Every row comes from one small tree of marks. The marks that hang from a mark follow it in brackets, in alphabetical order. Every link used is in the known rows. Which tree was each row made from?
In the rows, zero is written as 128.
Known rows
zepovub[sufenur[boro[lirib] tesu]]: [153 186 106 136 161 149 132 123 118 136 163 129 128  98 118 125 140 118
 113  99 146  94 156 154 130 176  80 117 205 126 162  97  99 163  94 157
 164]
vutu[mabi sufenur[gita zepovub]]: [125 124 153  90 148 151 105 108 122 104 149 161 130 117 101 140 104 130
  79 127 167 105 154 123  92 145 138 169 145 180  95 121 170 210 112 144
 125]
vutu[rirog sufenur[boro zepovub]]: [107 151 196 129 154 187  78  82 126  91 127 167 136 110 109 171 105 153
  93 107 151 102 160  89 107 172 139 157 139 165 112  88 154 211  89 170
 128]
gita[sufenur[tesu zepovub]]: [147 138 185  88 136 152  86 116 149 123 140 144 139 102  92 133 127 155
  98  86 131  93 157 115 129 172 132 149 172 158  99 150 140 177  99 149
 134]
gita[sufenur]: [150 120 182 106 126 125 123 114 152 122 121 139 125 127 138 116 126 137
 128 118 127 118 113 122 136 144 137 136 137 139 114 153 117 146 110 134
 122]
sekip[mabi[vutu] sufenur zomut]: [ 75 139  62 160  62 116 106 217 150 153  88 123  55 125 163  77 127 178
 179  75 195 124 185 133 101 138 170 128  75  95 183  71 145 106 125 129
 114]
zozo[sekip[rirog]]: [101 135 140 106 139 131 138 145 102 118 132 120 153 114 113 119 120 111
 118 139 108 127 123 139 136 100 139 122 122 115 142  88 135 139 121 129
 149]
sufenur[boro[lirib[tivu]] tesu]: [150 165 157 140 138 129 120 104 115 131 175 116 147 120 114 171 124 139
 116  91 150  93 168 140 154 161  90 118 178 152 144 103  91 170  74 131
 158]
gita[sufenur[boro tesu zepovub]]: [154 157 192 108 147 157  93  87 158 117 145 154 154  81  85 158 134 166
 100  62 140  88 170 107 137 205 131 155 190 161  98 143 141 207  74 164
 130]
sufenur[boro gita zepovub]: [129 170 146 153 154 167 114 104 125 117 139 171 182 102  88 170 147 138
 106  88 163 113 205 110 134 190 144 161 149 162 118  98 166 192 109 138
 107]
sufenur[boro[lirib] tesu]: [159 196 132 130 137 123 122 116 122 143 162 128 143 108 113 148 134 143
 116 107 156  96 156 136 141 151 103 126 173 145 163  94 120 163 106 150
 140]
lirib[boro tivu[bopom[sekip[sufenur]]]]: [ 93  94 127 158 105 119 126 146 153  52  96 106  93 172 129 170 103 147
 126  73 150 161 160 150 142 115 105 102 135 143  83 144  57 146  77 112
 140]
vutu[sufenur]: [126 136 146 104 113 128 121 120 120 106 129 139 115 133 133 131 108 142
 113 145 134 122 118 128 115 132 135 129 122 142 114 134 135 152 129 136
 129]
zozo[gita sekip[rirog zomut]]: [102 106 113  99 103 124 123 155 134 151 141  96 122 122 142  94 141 137
 151 101 137  93 135 123 138 110 178 109  86 125 161  51 146 138 121 124
 121]
zozo[sekip[sufenur[gita tesu]]]: [109 163  98 115 115 127 123 190 101 135 161 132 164 112  68 122 122 122
 106 106 130 128 200 136 109 106 137 151 171 143 129  75 132 167 150 130
 142]
mabi[vutu[sufenur[boro[lirib[tivu]]]]]: [149 162 191 151 117 112 118  68  95 117 154 137 106 107 132 169 100 168
 109 119 186  93 140 143 119 182 106 122 134 133 133  93 106 178  68 138
 149]
zepovub[sufenur]: [120 112 101 134 152 149 136 135 122 118 138 127 113 116 136 104 133 104
 116 118 119 130 124 145 115 147 101 120 164 116 133 123 110 122 120 138
 150]
boro[lirib[tivu[bopom[sekip]]]]: [157 135 149 135 154 117 122 146 119  83 134  99  96 174 153 141 127 111
 100 120 140 136 124 158 149 138  74 106 134 133 120 147  60 132  88 104
 139]
sekip[mabi rirog zomut]: [ 71 140  91 121  76 125 117 223 167 134  93 119 100 131 182  82 146 159
 172 104 169 104 157 132 141 120 160 122  82 122 188  82 147 125 113 113
 112]
vutu[rirog]: [112 126 154 135 137 140  97 131 128 128 128 137 122 128 132 130 114 119
 121 117 132 132 125 110 111 108 123 137 134 124 142  95 115 134 120 139
 129]
lirib[boro tivu[bopom]]: [124  85 155 160 114 106 148  93 142  67 132 120 109 135 131 174  79 142
 122  94 138 160 144 152 146 127 101  91 163 152 119 159  66 143  87 129
 161]
zozo[gita[sufenur] sekip[rirog]]: [134 110 177  77 128 117 124 117 143 133 149 111 140 120 119  98 123 132
 132 109 119  95 115 116 145 116 170 116 128 125 121  84 130 140 107 150
 131]
mabi[vutu[sufenur[zepovub]]]: [129 133 170 117 123 149  98  92 106 108 124 155 109  91 106 153 112 169
  91 111 170 102 147 126  93 178 145 149 122 125 107 123 163 157 109 148
 131]
bopom[sekip[rirog]]: [ 95 154 125 103 126 138 116 169 140  98 109 116 127 153 138 124 154 141
 126 113 135 107 127 147 149 115 120 133 110 113 114 115 135 127  91 104
 105]
bopom[sekip]: [124 151 124 120 145 136 122 138 128 116 112 115 121 152 131 132 146 128
 122 114 135 133 124 131 136 129 108 146 128 122  90 144 125 114 106 114
 113]
bopom[sekip[mabi rirog zomut]]: [ 64 169  85 115  89 133 111 228 169 116  89 102  93 160 180  86 168 151
 171  92 172 104 154 136 151 129 147 134  80 110 158  95 138 115  86 105
  92]
bopom[sekip[mabi[vutu] rirog zomut]]: [ 67 167  77 137  82 113 113 211 156 124  88 111  70 128 176  85 162 172
 160  70 187 105 161 142 130 146 137 136  81  82 161  84 149  92  68 106
  96]
lirib[boro]: [119 129 136 143 114 113 151  89 138 110 122 125 128 130 129 164 100 145
 143 114 149 133 134 135 143 120 136 125 146 143 115 133 113 126 109 143
 137]
mabi[vutu]: [132 131 125 141 120 113 125 108 110 137 131 139 109  99 121 132 120 148
 122 109 147 129 134 137 108 153 121 128 126  99 136 115 136 103 112 128
 131]
mabi[vutu[rirog sufenur[boro zepovub]]]: [113 159 195 146 147 170  72  59 111 101 134 177 116  79 102 177  97 179
  92  83 173  94 160 105  80 186 131 157 137 135 117  68 160 191  79 174
 135]
zepovub[sufenur[gita tesu]]: [120 149  83 124 144 139 129 161 122 127 173 157 141  95 100 108 143 105
 103  93 127 117 184 156 106 149  84 128 209 134 148 113 121 144 129 128
 148]
bopom[sekip[sufenur]]: [ 93 145  98 125 121 139 107 186 136 111 107 114 110 168 130 122 151 136
 131 111 142 127 146 134 125 117 128 142 103 118  94 118 132 132 120 115
 101]
zozo[gita sekip[sufenur zomut]]: [102  98  87 119  92 133 123 174 137 164 124  93 102 141 130  88 130 134
 161  93 148 111 160 110 119 107 183 121  78 124 141  56 138 138 154 134
 117]
vutu[mabi rirog sufenur[tesu zepovub]]: [118 127 173  76 148 170  61 102 125 110 158 150 101 109 106 136  71 137
  65  97 144  93 135 116  71 122 107 173 177 172 109  98 145 215  81 170
 162]

Write each row's tree
[113 132 190 127 135 163  66  93 104 109 122 170  95  98 110 151  97 162
  81 102 164 103 149 112  73 165 130 156 126 123 124  79 154 157  97 157
 139]	mabi[vutu[rirog sufenur[zepovub]]]
[ 97 143  80 147 104 143 109 186 172  87  92 116  83 145 142 116 147 158
 130  64 156 142 174 128 119 154 126 121 101 133 133 115 112 179  95 114
  98]	tivu[bopom[sekip[sufenur[boro] zomut]]]
[152 200 100 141 155 143 137 137 112 135 175 151 151  88 103 128 146 109
 104  94 162  98 194 157 128 179  76 131 212 140 172  88 112 171 110 147
 146]	zepovub[sufenur[boro[lirib] gita tesu]]
[123 178  84 141 150 150 134 130 128 125 172 161 163  75  95 133 148 117
  99  67 141 114 205 145 110 182  81 132 226 138 143 101 122 168 103 143
 138]	zepovub[sufenur[boro gita tesu]]
[135 187 114 128 129 130 127 123 134 131 174 160 175  87  81 161 136 149
 113  78 150 112 201 127 119 164 114 145 195 158 137 104 139 180 106 131
 117]	sufenur[boro gita tesu]
[ 96 146 117 154 108 170  98 177 149 125 110 162 139 119 107 138 162 152
 133  70 194  92 234 108 117 182 177 160  94 161 138  66 180 218 111 116
  89]	sekip[sufenur[boro gita zepovub] zomut]
[108 138 115 108 136 126 120 178 148  68 104 128 109 138 136 114 146 131
  98 107 126 130 125 151 133 113 112 106 120 116 133 133 106 135 100 111
 116]	tivu[bopom[sekip[rirog]]]
[129 148 146  72 138 150  95 122 128 111 174 164 133 104  84 144 103 145
  61 107 163  93 174 128  81 141 120 170 185 189 102 124 171 219 101 150
 141]	vutu[mabi sufenur[gita tesu zepovub]]
[122 156  98 150 157 147 147 115 130 124 156 158 153  90 110 133 148 111
 122  97 140 128 181 142 121 178  97 134 188 137 145  99 130 164 107 142
 128]	zepovub[sufenur[boro gita]]
[ 58 151  77  97  70 141  89 252 167 114  98 109  97 154 137  90 165 162
 141  70 163  87 178 140 122 117 139 139  90 128 137  82 143 166  98  88
  98]	bopom[sekip[rirog sufenur[tesu] zomut]]
[134 130 140 164 126 125 118 146 128  92 127 122 104 145 130 146 112 134
 120 103 164 125 166 147 138 143 115  86 127 140 158  93  79 198 103 129
 146]	sekip[sufenur[boro[lirib[tivu[bopom]]]]]
[ 89 145 104 161  86 120  90 173 143 153 104 133  58 108 176  96 121 163
 161  75 186 130 159 113  93 142 135 140 101  92 191  62 130  96 101 138
 125]	sekip[mabi[vutu[rirog]] zomut]
[ 70 152  99 175 103 123  72 193 134 141  98 141  79 119 149  98 105 157
 160  84 175 140 176 122  90 116 143 137 106  81 176  47 127 108 123 154
 134]	sekip[mabi[vutu[rirog]] sufenur]
[132 135 133  71 122 122 111 115 137 121 163 133 104 111 113 125  86 147
  87 120 135 112 111 140  83 113 106 146 181 161 115 138 134 181  96 157
 155]	vutu[mabi sufenur[tesu]]
[134 172 160 121 120 156  93  74 112 110 153 169 127  63  76 172 114 196
  80  70 172  85 183 118  90 211 125 153 177 144 110 110 164 190  77 164
 139]	mabi[vutu[sufenur[boro tesu zepovub]]]
[137 182 129 135 144 160 106 114 129 123 167 167 181  79  62 173 150 145
  97  69 159  98 224 117 126 192 128 160 189 169 120 104 161 202 104 140
 112]	sufenur[boro gita tesu zepovub]
[136 187 114 135 114 129 108 165 124 135 139 122 134 124 107 133 134 144
 129 104 170  94 179 142 125 138 129 124 151 136 156  75 126 183 125 145
 131]	sekip[sufenur[boro[lirib] tesu]]
[ 60 158 120 116 128 168  81 218 135  90  98 152 148 155 101 124 176 138
 110  90 175  89 209 135 139 134 156 160  88 138 103  64 174 183 112  94
  85]	bopom[sekip[rirog sufenur[gita zepovub]]]
[135 165 119 142 143 111 124 182 133  90 116  92  86 176 169 118 128 123
 124 115 153 148 144 154 168 135  81 102 133 118 146 139  57 111  88 123
 144]	boro[lirib[tivu[bopom[sekip[mabi]]]]]
[125 135 149 116 143 119 116 172 123  62 128 105  99 165 151 129 138 118
 101 115 146 112 128 173 159 116  88  89 113 129 144 113  69 149  71  94
 131]	boro[lirib[tivu[bopom[sekip[rirog]]]]]
[ 91 118 106 135  98 138 127 190 119 138 108 104 109 136 129  98 127 125
 144 110 138 129 148 131 113 114 165 139  85 128 140  82 139 154 146 119
 134]	zozo[sekip[sufenur zomut]]
[111 157 158 125 114 120  90 121  99 115 151 183 108  95 113 144  96 155
  96 115 165 120 164 122  67 133 122 154 132 124 140  72 136 157 111 140
 120]	mabi[vutu[rirog sufenur[gita]]]
[159 114 159 142 137 112 125 139 116  95 142 115 104 147 144 136 107 112
 110 132 139 135 129 152 138 127  94  83 131 139 153 135  61 145 109 119
 160]	boro[lirib[tivu[bopom]]]
[174 143 219 130 136 121 125  86 129 117 143 123 130 134 140 163 121 137
 133 109 155  98 125 124 167 172 114 121 145 150 124 119  87 188  66 134
 143]	gita[sufenur[boro[lirib[tivu]]]]
[ 75 141 142 140 129 175  87 157 146  92  98 152 157 114 101 138 143 161
 130  90 167  83 185 123 141 153 178 133  97 141 129  63 180 208 103 136
 113]	sekip[rirog sufenur[boro zepovub]]
[116 153 155  88 139 136  87  78 142 112 165 147 108  95 114 150  75 153
  89  92 145 112 126 114  72 129  97 155 199 166 129  95 133 216  71 177
 153]	vutu[mabi rirog sufenur[boro tesu]]
[110 140 167 128 112 128  89 105 110 111 137 159  90 102 124 135  89 162
  99 117 151 121 119 120  72 136 122 138 128 114 136  84 134 137 105 152
 137]	mabi[vutu[rirog sufenur]]
[143 134 141 164 168 150 139 100 104 117 153 117 124 129 143 141 125 103
 126 105 148 105 140 152 150 175  78 110 169 129 149  98  79 161  76 136
 174]	zepovub[sufenur[boro[lirib[tivu]]]]
[ 78 148  92 165  98 176  94 191 166 129  85 125 111 127 145 110 150 170
 173  62 194 105 215 102 132 180 185 147  80 144 157  68 177 180 109 145
 107]	sekip[mabi sufenur[boro zepovub] zomut]
[126 149 164 109 132 158 107 128 118  97 138 167 152 122 100 150 127 142
  89 128 158 101 179 121 110 158 153 157 131 173 102 115 170 194 128 132
 112]	vutu[sufenur[gita zepovub]]
[ 99 160  80 147 121 129 134 144 138 156 134 100 135 121 122 107 121 147
 173  87 154 125 187  99 141 136 180 116 120 123 141  43 136 135 137 177
 134]	zozo[gita sekip[mabi sufenur[boro]]]
